What can hang from each mark:
G: A C
D: C F
W: D
F: C E W
Z: G
A: G
E: C
C: A E W

Each row was made from one small tree. Brackets hold a mark, then the marks that hang from it, in alphabetical order. Every link used is in the known rows. Write each row's tree.
Known rows:
[E [C [A G] [W [D F]]]]: [ 2.77 -2.19  2.48 -0.23  0.57  2.95 -0.86 -0.41  3.61 -0.62 -1.08 -3.08
 -2.31  1.29 -6.07 -5.13  0.77 -5.47  2.18 -5.03  1.89 -0.21 -0.44  1.78
  1.55 -2.17  1.00 -2.26  1.34  1.60 -3.60]
[D [C [A G] E] [F W]]: [ 0.93 -3.23  4.36 -0.23 -0.21  1.61 -0.82 -1.87  2.72 -0.95 -0.24 -4.67
 -1.61 -1.71 -5.97 -5.13  1.93 -6.50  2.45 -4.60 -0.70  2.30  0.08  2.54
  3.11 -2.67  0.92 -1.52  1.63 -0.95 -1.69]
[W [D [C [A G] E] F]]: [ 1.99 -3.59  4.21 -0.88 -1.26  1.59 -1.44 -2.17  2.92 -1.63 -0.01 -4.27
 -2.11 -1.04 -6.16 -4.70  1.71 -6.64  1.95 -5.41 -1.53  1.36  0.66  1.50
  3.31 -2.75  0.78 -1.47  2.50 -0.85 -0.93]
[E [C [A G] [W D]]]: [ 3.20 -1.59  1.98  0.95  0.33  2.61 -0.73 -0.18  2.83 -0.17 -1.59 -0.83
 -2.68  2.14 -5.28 -2.99 -0.03 -4.46  1.75 -4.34  2.25 -0.75 -0.14  1.09
  0.64 -1.55  0.70 -2.29  1.10  2.39 -2.81]
[Z G]: [ 0.50 -2.16  0.49  0.19 -1.17  0.28  0.57  0.30  0.77 -0.38  0.98 -1.53
  0.41 -0.75 -0.95 -0.53 -1.38  0.21 -0.97 -1.73 -0.86  0.58 -0.08  0.71
  0.68  2.25 -0.38 -0.15 -1.77 -0.46 -2.24]
[D F]: [-0.23 -1.48  1.21 -0.89 -0.33  0.84  0.26 -0.60  2.52 -0.73  0.17 -2.44
 -1.16 -1.24 -1.49 -2.99  0.52 -0.45  0.13 -1.21 -1.32  1.29  1.23  1.15
  1.54  0.65  0.23  0.04 -0.14 -1.05 -1.07]
[D [C W]]: [ 0.85 -0.12  0.73 -0.81  1.28  1.47  0.25 -0.73  3.50  0.06 -0.55 -2.80
 -0.38 -1.26 -1.76 -3.04  0.94 -2.33  0.84 -3.77 -1.68  0.57 -0.67  1.89
  1.78 -0.26 -0.22 -0.03 -0.08 -1.21 -1.66]
[A G]: [-0.49 -2.87  1.83  0.83 -1.70  0.65  0.44 -1.65  0.90 -1.84 -0.57  0.06
 -1.55 -0.27 -2.22 -0.45 -1.19 -0.59 -1.12 -0.08  0.72  1.12  1.41  0.85
 -0.59  0.93 -0.10 -0.37 -1.07 -0.57 -1.76]
[F C]: [ 1.78 -1.23  1.16  0.45  0.16  1.59 -0.16  0.42  1.79  0.25 -0.63 -1.32
 -1.31  0.57 -1.96 -1.38  0.20 -0.49  1.13 -2.12 -0.50  0.26  0.83  0.34
  1.44  0.95  0.36 -0.50  0.19 -0.80 -1.25]
[W [D [F [C A]]]]: [ 3.07 -1.54  1.89 -0.47 -0.30  2.52 -1.36  0.63  2.93  0.27 -1.17 -3.33
 -2.73  0.60 -4.35 -3.58  1.65 -3.75  2.78 -4.75 -0.43  0.04  0.70  0.43
  3.69 -1.06  0.88 -1.77  2.47 -0.56 -0.89]
[E C]: [ 1.81 -0.79  1.21  0.93  0.67  1.54  0.04  1.07  2.04  0.75 -0.50 -0.53
 -1.44  1.15 -2.07 -1.81 -0.16  0.61  1.45 -1.13  0.64 -0.22  0.89  0.49
  0.44  1.08  0.08 -0.18 -0.23  0.31 -1.73]
[F C W]: [ 1.29 -1.29  1.67  0.41  0.97  2.39 -0.01  0.80  2.33  0.43 -0.52 -2.42
 -1.70  1.12 -2.74 -2.81  0.76 -1.45  2.19 -3.57 -0.07  0.19 -0.34  0.66
  1.71  1.02  0.66 -1.20 -0.32  0.18 -2.46]
[F E [W D]]: [ 1.06 -2.11  2.75 -0.55  0.14  3.08 -0.04  0.97  4.37 -0.44  2.20 -3.41
 -2.95  1.15 -3.73 -4.07  0.29 -3.15  1.58 -4.56 -1.44  0.18  0.32  1.09
  1.71 -0.08  0.80 -1.44  0.37  1.97 -2.04]
[C [A G] E [W D]]: [ 2.11 -2.16  3.07 -0.23 -0.22  0.89 -0.15 -2.08  3.36 -1.41  0.02 -1.48
 -2.02  0.62 -4.62 -3.36  0.17 -6.48  0.25 -4.78 -1.06  0.39  0.47  0.59
  1.44 -2.34  0.98 -1.41  1.60  2.56 -0.74]
[C E [W [D F]]]: [ 1.33 -1.55  2.82 -3.01  1.92  1.23  0.32 -1.51  5.55 -1.38  2.35 -4.94
 -0.95 -0.43 -3.10 -6.99  1.63 -5.29  1.00 -6.45 -3.79  0.23 -0.15  0.84
  2.62 -1.04  0.94 -0.21  0.87  2.02 -1.58]
[Z [G A [C W]]]: [-0.36 -2.12 -1.06 -0.30 -0.34 -1.71  1.86 -0.75  2.44 -1.48  0.98 -3.30
  1.53 -2.15  0.40  1.11 -1.75 -0.67 -2.31 -3.79 -1.02 -1.11 -2.21  0.35
 -1.77  2.34 -0.97 -1.06 -5.39  2.24 -1.49]
[Z [G A [C [W D]]]]: [ 0.20 -2.43 -0.44 -1.03 -0.47 -0.82  1.26 -0.78  3.26 -2.21  1.45 -4.03
  0.67 -1.23 -0.47  0.18 -1.48 -1.89 -1.65 -6.11 -1.55 -2.13 -2.68 -0.24
 -1.25  2.24 -0.82 -1.79 -5.01  3.39 -1.82]
[F [C [A G] E]]: [ 2.70 -3.20  3.15  1.47 -0.84  0.82 -0.69 -0.84  1.24 -0.28 -0.82 -0.77
 -1.59  0.74 -4.81 -1.39  0.01 -4.58  1.30 -2.38  0.04  1.17  1.62  0.47
  1.71 -1.60  1.00 -1.01  1.92 -0.13 -0.25]
[G A [C E [W D]]]: [ 0.48 -1.54  1.35 -1.54  0.77 -1.11  1.28 -1.92  4.84 -2.17  1.75 -3.52
 -0.55 -0.96 -0.92 -1.67 -0.08 -3.43 -0.84 -5.90 -3.30 -1.76 -0.97 -0.89
 -0.72  0.47 -0.02 -1.10 -3.04  4.22  0.79]
[G [C W]]: [-0.34  1.09 -0.73 -0.94  0.38 -0.25  1.50 -1.16  3.46 -0.28  0.16 -1.03
 -0.24 -0.40  0.49 -0.38 -0.67 -0.58 -1.10 -1.81 -1.67 -0.26 -0.27  0.48
 -0.16  0.70  0.44 -0.11 -1.35  1.45  0.25]
[C A E W]: [ 2.13  0.01  1.52 -0.13  1.17 -0.13  0.48 -0.93  3.46  0.78  0.01 -0.83
 -1.00 -0.52 -2.21 -2.80  0.74 -4.35  0.55 -2.92 -2.22  0.84  0.80  0.71
  1.94 -1.87  0.71 -0.11  1.79  1.33  0.96]
[G A]: [-0.04 -2.59  0.99  0.90 -0.88 -0.41  0.50 -0.38  1.54 -1.45 -0.54 -1.15
 -1.44 -1.86 -0.66  0.45 -0.53  0.34 -1.00 -0.87 -0.27 -0.21  0.71 -0.16
 -1.06  1.74 -1.26 -0.68 -3.40  0.19 -0.51]

Which tree is each row?
[-1.09 -1.00  0.31 -0.32 -0.67 -0.13  1.39 -2.51  2.55 -1.89 -0.22 -0.72
 -0.22 -0.28 -0.96  0.12 -1.55 -1.53 -1.94 -1.44 -0.04  0.32 -0.20  0.99
 -1.30  0.46  0.60 -0.70 -1.91  1.44 -1.00] => [A [G [C W]]]
[ 2.51 -1.36  1.40  1.66  0.46  1.93 -0.19 -0.11  1.99  0.52 -2.02 -0.16
 -1.66  1.19 -4.38 -1.96 -0.41 -3.31  1.14 -2.00  2.80  0.29  0.22  1.43
  0.14 -1.46  0.52 -1.62  0.59  1.11 -2.38] => [E [C [A G] W]]
[ 2.03  0.91  0.94 -1.23  0.31 -0.41  0.62 -1.58  4.54  0.12  0.62 -1.57
 -1.47  0.43 -1.75 -1.88  0.50 -4.69  0.47 -4.80 -3.23 -0.74 -0.12 -0.51
  1.72 -1.53  1.40 -0.94  1.51  3.45  2.13] => [G [C A E [W D]]]
[ 3.54 -2.56  2.58  0.92  0.49  3.41 -0.71  0.93  3.93  0.10  0.14 -2.01
 -2.67  2.33 -6.71 -3.85 -0.31 -5.97  2.01 -4.72  1.88 -0.22  0.40  2.18
  0.95 -2.69  0.90 -2.27  1.94  2.54 -2.81] => [F [E [C [A G] [W D]]]]
[ 1.37  1.06  0.24 -0.44  0.52 -1.27  1.11 -1.48  3.79  0.70  0.15 -0.78
 -0.47 -0.51 -0.87 -0.91  0.22 -3.52 -0.21 -2.55 -2.81  0.16  0.42  0.09
  1.17 -1.39  1.19 -0.16  1.17  2.33  2.46] => [G [C A E W]]
[ 1.05  0.29 -1.35  0.07 -0.61 -0.92  1.13 -0.34  1.97  0.83 -0.08 -1.46
  0.86 -0.79 -0.45  0.92 -1.20 -1.82 -1.05 -2.73 -1.05 -0.19 -1.35  0.77
  0.65  0.35  0.38 -0.97 -0.82  1.32 -0.11] => [Z [G [C A W]]]
[ 0.90 -1.77  2.21 -1.85 -0.27  2.20 -0.78 -0.74  3.59 -1.17  0.28 -4.91
 -1.85 -1.15 -3.24 -4.58  1.71 -2.69  1.97 -4.98 -2.11  0.41 -0.20  1.32
  3.07 -0.16  0.17 -0.67  0.63 -1.55 -2.04] => [W [D C F]]
[ 0.00 -2.73  0.42 -0.79  0.36 -2.28  1.99 -1.27  3.11 -1.54  2.51 -3.93
  2.22 -2.13 -0.18 -0.20 -1.37 -2.58 -2.08 -5.06 -2.91 -0.82 -1.81  0.08
 -1.18  1.49 -0.54 -0.59 -4.60  3.19 -0.50] => [Z [G A [C E W]]]
[ 0.72  1.74 -0.92  0.08 -0.18 -0.49  0.88 -0.96  3.09  0.81 -1.16 -0.08
 -0.99 -0.54 -0.26  0.58 -0.23 -1.64 -0.45 -1.42 -1.04 -0.12  0.07  0.38
  0.66 -0.55  0.75 -0.74  0.54  1.47  1.57] => [G [C A W]]
[ 1.26 -3.38  3.74 -0.17 -1.02  0.80 -0.97 -2.09  2.28 -1.01 -0.42 -3.47
 -1.15 -2.02 -5.38 -3.68  1.37 -5.60  1.53 -3.22 -1.09  2.30  1.14  2.05
  2.83 -2.62  0.56 -0.60  2.19 -1.98 -0.53] => [D [C [A G] E] F]
[ 0.97  0.28  0.83  0.30 -1.17 -1.40  0.63 -1.21  2.42  0.64 -0.09  0.11
 -1.05 -0.49 -0.72  0.64 -0.10 -1.83 -0.01 -0.83 -2.54  0.38  1.65 -0.61
  1.06 -0.61  1.10 -0.02  1.29  1.32  3.40] => [G [C A E]]
[ 2.70 -1.38  2.60  0.21 -0.16  3.43 -1.25  1.22  4.07  0.87  0.41 -4.02
 -3.47  0.27 -5.50 -3.80  1.65 -5.22  3.30 -5.58 -1.16  0.55 -0.08  2.02
  3.53 -2.02  0.69 -2.05  2.46  0.09 -1.07] => [F E [W [D [C A]]]]
[-0.61 -0.76 -0.63 -0.14  0.26 -1.26  1.70 -1.27  3.23 -1.63 -0.07 -1.92
 -0.29 -1.80  0.59  0.82 -0.83 -0.50 -1.62 -2.42 -1.07 -1.13 -0.78 -0.03
 -1.90  1.35 -0.57 -0.87 -4.12  2.25  0.38] => [G A [C W]]
[ 2.50 -3.07  3.10 -0.53  1.08  1.36 -0.44 -1.53  3.37 -0.63 -0.26 -3.75
 -0.57 -0.10 -5.72 -5.07  1.18 -7.10  1.66 -5.00 -0.57  1.45  0.34  2.06
  2.72 -2.91  1.30 -1.32  2.10  0.20 -1.81] => [D [F [C [A G] E W]]]
[ 2.30 -0.90  1.77 -1.92  2.40  3.06 -0.15  0.57  4.95 -0.15  0.64 -4.36
 -1.36  1.22 -3.90 -6.57  1.33 -3.30  2.43 -5.90 -0.23 -0.78 -0.82  1.49
  1.96 -0.47  0.65 -1.16  0.11  1.83 -3.68] => [E [C [W [D F]]]]
[ 3.68 -2.62  3.32 -0.07  0.68  1.87 -0.73 -1.33  3.40 -0.76 -0.33 -2.52
 -1.94  1.64 -5.82 -3.96  0.67 -7.36  1.76 -6.50 -0.75  0.00  0.08  0.58
  2.29 -2.54  1.44 -1.88  2.08  2.02 -1.48] => [F [C [A G] E [W D]]]
[ 1.76 -2.81  3.50 -1.47  0.03  1.29 -0.27 -2.45  4.13 -1.82  0.65 -3.54
 -1.80 -0.23 -5.34 -5.57  1.07 -7.41  0.82 -5.55 -1.41  0.99  0.24  1.35
  2.39 -2.87  1.29 -1.52  1.90  1.86 -1.36] => [C [A G] E [W [D F]]]
[ 1.68 -3.26  2.77 -0.88 -0.48  2.67 -0.59 -0.72  4.56 -1.54  0.85 -4.10
 -2.39  0.01 -6.09 -4.95  0.32 -7.05  0.75 -4.84  0.03  1.11  0.69  2.76
  2.03 -3.14  0.95 -1.99  2.09  1.08 -2.22] => [C [A G] [W [D [F E]]]]
[ 1.68 -2.96  2.15 -0.83  0.39  2.58 -0.47  1.45  3.74 -0.03  1.57 -4.67
 -0.93 -0.06 -4.25 -4.63  0.81 -3.03  1.88 -3.39 -1.08  1.19  1.42  2.21
  2.61 -0.63  0.75 -0.43  1.23 -1.29 -1.82] => [D [F C E]]
[ 0.36 -0.94  0.36 -1.54  0.65 -1.42  1.82 -1.36  3.29 -0.47  2.73 -3.11
  2.31 -0.77 -0.40 -1.51 -1.17 -2.58 -1.44 -4.48 -3.63 -0.06 -1.35  0.51
  0.61  0.94  0.64  0.12 -1.83  2.45 -0.55] => [Z [G [C E W]]]
[ 2.05 -1.79  2.44 -2.14  2.76  1.37  0.44 -0.48  4.65 -0.14  1.54 -5.11
  0.35 -0.20 -3.46 -6.52  1.73 -5.04  1.90 -5.82 -2.80  0.83 -0.14  1.48
  3.09 -1.19  1.02 -0.13  0.96  0.31 -1.91] => [D [F [C E W]]]
[ 1.92 -3.33  3.51  0.70 -1.30  3.59 -1.44 -0.06  3.14 -0.66  0.02 -3.78
 -3.57  0.33 -6.98 -3.34  0.65 -6.30  2.54 -5.20  0.48  1.05 -0.02  2.52
  2.34 -2.52  0.75 -2.56  1.86  0.17 -2.33] => [F E [W [D [C [A G]]]]]
[ 1.92 -3.81  4.18  0.14  0.25  2.08 -0.78 -0.85  2.58 -0.68 -0.23 -3.97
 -1.75  0.46 -6.39 -4.98  1.48 -6.35  2.70 -4.66  0.06  1.74  0.43  1.76
  2.84 -2.16  1.69 -2.10  1.80  0.25 -2.08] => [D [F [C [A G] E] W]]
[-0.73 -2.95 -0.52  0.51 -1.97 -1.88  1.27 -0.32  0.92 -1.69  0.85 -2.36
  0.96 -2.20  0.47  2.71 -2.02  0.97 -2.22 -2.02 -0.68 -0.94 -0.94 -0.32
 -1.90  3.13 -1.10 -0.98 -5.22  1.27 -0.50] => [Z [G A C]]
[ 3.54 -2.03  3.22 -1.11  0.36  1.92 -1.12 -0.02  3.65  0.14  0.26 -4.08
 -2.21  0.71 -4.84 -5.08  2.14 -5.49  3.18 -5.83 -2.26  0.19  1.00  0.25
  4.34 -1.84  1.33 -1.28  3.16  0.48 -0.19] => [W [D [F [C A E]]]]
[ 1.51 -2.49  2.78 -0.35  1.81  3.48 -0.21  2.15  4.48  0.77  1.93 -4.96
 -1.51  0.98 -5.03 -6.35  1.02 -2.81  3.21 -3.83  0.40  0.84  0.35  2.79
  1.95 -0.58  0.79 -1.18  0.44  0.95 -3.53] => [D [F [E C] W]]
[ 2.92 -4.01  3.49  0.42 -0.83  3.37 -1.55  1.07  3.23 -0.60  0.32 -3.28
 -3.01  1.44 -7.46 -4.51  0.15 -5.24  2.62 -3.87  1.85  0.55  1.44  2.14
  1.78 -2.40  0.86 -2.04  2.31  0.96 -2.60] => [W [D [F [E [C [A G]]]]]]
[ 0.70 -2.49  2.22 -1.36 -0.02  2.07 -0.57  0.43  3.79 -0.35  1.58 -5.25
 -0.96 -1.94 -3.78 -4.57  1.10 -3.19  1.56 -3.23 -2.13  1.90  1.00  2.99
  2.77 -1.08  0.12  0.11  1.16 -2.60 -1.39] => [D C [F E]]
[-0.41 -2.06  1.22 -0.11 -0.85 -2.18  1.16 -1.54  2.65 -1.62  1.16 -1.73
 -0.31 -1.81  0.13  0.94 -0.61 -0.61 -1.34 -1.90 -2.56 -0.59  0.74 -0.95
 -1.39  1.39 -0.18 -0.15 -3.25  2.20  2.03] => [G A [C E]]
[ 3.11  0.51  0.45  1.06  1.61  1.68 -0.05  1.07  2.85  2.15 -1.63 -0.53
 -1.62  1.06 -2.82 -2.35  0.56 -2.36  2.00 -2.43  1.02 -0.25  0.13  1.06
  1.34 -1.26  0.48 -1.03  1.26  1.08 -1.17] => [E [C A W]]
[ 3.93  0.35  1.03  0.29  1.41  2.49 -0.61  1.05  3.62  1.41 -1.31 -1.24
 -2.52  1.98 -3.71 -3.36  0.98 -3.43  2.53 -4.68  0.71 -1.22 -0.32  0.64
  1.79 -1.24  0.70 -1.67  1.71  2.38 -1.54] => [E [C A [W D]]]
[ 2.53 -2.69  3.05  1.12 -0.81  3.40 -1.26 -0.11  1.76 -0.61 -1.73 -1.96
 -3.49  2.12 -5.83 -2.41  0.39 -4.63  2.51 -4.98  1.77 -0.13 -0.32  0.52
  1.78 -0.96  1.18 -3.12  1.16  1.15 -2.70] => [F [C [A G]] [W D]]
[ 3.70 -1.38  2.77  1.09  0.71  3.89 -1.07  2.76  4.01  1.72  0.40 -2.61
 -3.67  2.59 -5.93 -4.21  0.88 -4.13  3.96 -4.66  0.88 -0.49  0.25  1.24
  2.17 -1.54  1.02 -2.25  2.26  2.70 -1.83] => [F [E [C A]] [W D]]
[ 2.25 -0.40  0.60 -1.21 -0.18 -0.73  0.69 -0.99  3.61  0.06  1.75 -2.96
  0.42  0.21 -1.99 -1.54 -0.39 -4.92 -0.15 -6.28 -3.36 -0.82 -1.55 -0.04
  1.88 -0.52  1.09 -1.00  0.25  3.55  0.40] => [Z [G [C A E [W D]]]]
[ 2.79 -4.49  3.41  0.01 -1.38  3.32 -1.61  0.47  3.20 -1.12  0.35 -4.12
 -2.93  0.94 -7.27 -4.10  0.43 -6.39  2.30 -4.81  0.74  0.89  1.37  2.01
  2.74 -2.60  1.07 -2.47  2.79 -0.26 -2.14] => [W [D [F [C [A G]] E]]]
[ 3.35 -1.17  1.53  1.81  0.07  2.13 -0.77  2.49  2.72  2.17 -0.20 -0.79
 -2.26  1.15 -4.31 -1.72  0.01 -2.12  2.40 -1.09  1.03  0.34  1.89  1.50
  1.41 -1.42  0.43 -0.78  2.36  0.36 -0.20] => [F [E [C A]]]
[ 2.17 -2.18  1.84  2.44 -1.17  1.55 -0.69  0.28  0.70  0.37 -2.10  0.77
 -2.24  1.13 -4.24 -0.44 -0.54 -1.63  1.31 -0.37  3.08  0.53  1.49  0.87
  0.01 -0.64  0.41 -1.32  0.79  0.17 -1.62] => [E [C [A G]]]
[ 0.62 -2.83  1.00 -1.70  0.27 -1.38  1.40 -1.35  4.00 -2.23  2.96 -4.76
  1.21 -1.26 -1.23 -1.24 -1.00 -3.74 -1.34 -7.31 -3.30 -1.78 -2.36 -0.41
 -0.64  1.41 -0.27 -1.17 -4.24  4.37 -0.95] => [Z [G A [C E [W D]]]]
[ 2.89 -0.89  2.76 -0.31 -0.44  1.07 -1.04 -0.74  3.07  0.37 -0.12 -2.52
 -2.44 -0.40 -3.85 -2.93  1.78 -4.75  2.35 -4.87 -2.87  0.26  0.63  0.27
  3.51 -1.84  0.60 -0.58  2.85 -0.17  0.88] => [W [D [C A E]]]
[ 2.55 -2.09  2.52 -1.00 -0.75  2.76 -1.61  0.70  4.29  0.18  0.63 -5.02
 -2.74 -1.13 -5.46 -4.66  1.89 -5.32  2.85 -4.98 -1.84  0.94  0.82  2.50
  4.23 -2.57  0.47 -1.20  3.26 -1.55 -0.49] => [W [D [C A] [F E]]]
